Each row was made from one small tree. The marks that hang from a mark follow it in brackets, in alphabetical order. Every link used is in the known rows. Write each row's tree.
(in the rows, 128 means zero)
Known rows
Z{Q{U} R{S}}: [164 106 112  89  87 145 115 185 174  86  69 136  81 120 124 154  68 106
 154 148 128 155]
T{D}: [136 132 103 121 125 130 121 117 129 123 126 128 120 116 120 139  90 122
 143 107 100 128]
M{D{E Q T}}: [190 102 198 146 180 138 113 139 145  89 123 137 155  81 107 118  71 151
 174 113 120 111]
M{D{Q}}: [143 123 163 136 147 114 126 145 130 131 149 133 170 127 125 121 107 141
 141 109 109 115]
Z{Q{S U}}: [182  96 138  47 120 150 101 160 159  94  92 115  95 101 127 106  96 150
 145 150 124 155]
R{U Z{Q}}: [127  94 154  67 118 130 137 148 179 117 103 118 111 101 142 122 104 124
 115 143  73 136]
Z{Q{S U} R}: [194 113 138  53 103 170 104 171 181  82  64 109 105 110 123 115  72 135
 152 155 140 163]
R{S{Q{Z}} U}: [127 113 168  84 105 131 125 201 182 104 132 179 140 106 163  79  97 149
 105 118 100 117]
Z{Q{U}}: [151 100 130  72 133 135 125 168 146 107 100 115  96 110 125 143  99 142
 149 133 120 141]
M{D{Q T}}: [181 105 178 139 161 109 120 133 131 112 135 140 159 112 114  99  83 160
 148 108 118 102]
S{Q}: [138 127 155 119 145 138 131 153 125 116 148 139 143 123 152  99 117 139
 114 128 125 124]
D{E T}: [178 108 163 136 161 153 116 122 142  85 103 132 115  79 108 123  95 136
 162 134 140 128]
Z{Q}: [151 119 129  89 136 141 132 148 140 110 125 121 110 112 132 144  99 113
 125 117 119 117]
D{E Q T}: [173  95 175 155 182 148 127 109 155  86 107 123 141  59 114 126  88 156
 187 130 126 122]
Z{R{S U{Q}}}: [113 126 126 126  40 128  96 146 171 114 100 148 137 124 139 121  85 114
 159 139 115 127]
U{Q{S Z{R}}}: [165 123 160  81  63 169  74 140 171 109 101 132 181 138 141  87  62 136
 142 134 148 135]
M{D{Q{U} T}}: [183  87 179 125 159 105 112 154 137 106 111 134 147 109 108  97  82 187
 174 123 118 127]
U{Q{S Z}}: [153 112 162  75  80 150  70 133 148 122 131 137 174 129 143  79  88 153
 134 128 136 126]
Q{S U Z}: [165  99 156  59 113 145  94 168 169 109  94 136 134 120 127  83 106 175
 140 142 139 162]
Q{Z}: [133 123 144 101 129 136 125 152 149 125 127 140 147 131 135 122 110 139
 117 110 131 124]
T{D{Q}}: [130 124 116 136 144 126 134 105 144 122 133 118 146  93 120 144  83 140
 168 105  88 122]
Z{R}: [140 142 124 134 111 145 129 136 149 116 100 122 135 136 125 137 103 113
 133 135 141 137]
T{D{E}}: [146 132 124 125 142 159 114 123 140  99 114 123 117  84 111 157  81 113
 170 112 101 136]
D{Q{S} T}: [189  94 167 122 152 138 111  94 157  97 113 126 143  82 118  72  93 173
 157 144 131 127]

Which tree is each row?
[170 117 145 117 150 168 102 103 169  86 113 116 143  52 115 122  69 141
 193 127  95 145] => T{D{E Q{S}}}
[147 108 130 102  79 140 110 193 182 103  67 156 120 141 128 132  79 132
 153 140 142 159] => Q{U Z{R{S}}}
[165 115 129  79 116 155 127 175 167  94  74 110 105 119 124 152  75 126
 155 139 134 153] => Z{Q{U} R}
[200 112 187 127 158 143 101 153 131  89 118 146 131 104 103 113  79 131
 149 115 135 118] => M{D{E T}}
[126  85 139  78  89 120 126 160 184 111 100 144  89 104 144 127  97 103
 116 151  70 140] => R{S U Z{Q}}
[146  76 146  68 125 129 122 156 157 116  90 109 100 121 134 139 100 139
 145 159  98 165] => R{Z{Q{U}}}
[194  84 199 130 178 131 106 159 150  83 102 132 144  79 101 117  70 179
 199 127 121 137] => M{D{E Q{U} T}}
[103  94 138 116  82 105 122 140 173 129 103 152 109 120 140 110 125 119
 124 160  79 152] => R{S U Z}
[203  75 187 114 169 157  97 122 177  69  75 118 128  49 110  87  83 194
 208 164 133 160] => D{E Q{S U} T}
[184 121 192 119 151 157  92 145 157  96 129 132 167  90 119 101  91 141
 163 131 119 138] => M{D{E Q{S}}}
[174 110 161  90 151 178  99 129 189  83 112 129 161  54 122 113  51 151
 180 111  94 140] => T{D{E Q{S Z}}}
[145 131 151  90  55 157  82 128 178 109  96 120 158 111 138  77  87 140
 153 148 123 135] => Z{R{U{Q{S}}}}
[146 126 121  87  80 147 131 178 197  89  83 143  92  99 134 139  72  93
 130 129 106 125] => Z{Q R{S U}}
[196 109 194 121 145 139 121 165 175  98 104 145 186 123 118  97  38 153
 145  93 134 107] => M{D{Q{Z{R}} T}}
[136 115 170  55  70 144  78 144 177 120 122 139 170 105 148  60  93 169
 134 127 112 121] => R{U{Q{S Z}}}
[129 138 151  93 101 149 134 175 199 109  88 135 152 115 134 110  90 137
 121 114 120 127] => Q{Z{R{U}}}
[158  90 160  44 107 146 111 144 193 105  95 118 110  92 143  84 100 130
 112 159  79 148] => R{U Z{Q{S}}}
[202  92 185 131 171 164 103 100 168  71 101 125 140  50 111  88  80 163
 183 148 132 136] => D{E Q{S} T}
[149 129 140 136  99 147 122 171 154  98 114 160 130 136 153 112  85 106
 121 144 136 140] => Z{R{S{Q}}}
[158 116 171  85 125 161 125 209 173  96  94 139 159 132 153  99  71 166
 136 133 141 153] => S{Q{U Z{R}}}
[145 101 174  76 143 140 120 200 154 109 121 145 151 122 154  92  99 181
 130 127 126 145] => S{Q{U Z}}
[143  65 132  78  96 119 113 166 164 109  84 135  80 125 134 142  90 121
 145 168  95 170] => R{S Z{Q{U}}}
[176 114 154  68  97 165  96 175 189  97  66 129 140 126 127  90  80 161
 144 149 151 169] => Q{S U Z{R}}
[106 107 146  91  55 118  93 159 171 124 124 165 149 118 148 104  88 142
 141 116 104 112] => R{S U{Q{Z}}}
[142 122 135 142 163 152 124 110 155  95 122 115 143  63 116 157  72 131
 195 111  88 133] => T{D{E Q}}
[114 135 141 115  68 139 108 133 162 121 104 120 159 123 138 116  91 133
 158 132 117 124] => Z{R{U{Q}}}
[179  71 193 111 180 150 117 155 181  76  81 131 147  61 115 114  66 198
 203 127 128 140] => D{E Q{U Z} T}
[144  93 160  87 114 131 112 211 161 103 118 171 127 126 156  97  90 162
 133 135 124 148] => R{S{Q{U Z}}}
[133 119 153  83  73 138  81 120 158 120 123 127 152 103 143  70 112 158
 145 143 110 126] => R{U{Q{S}}}
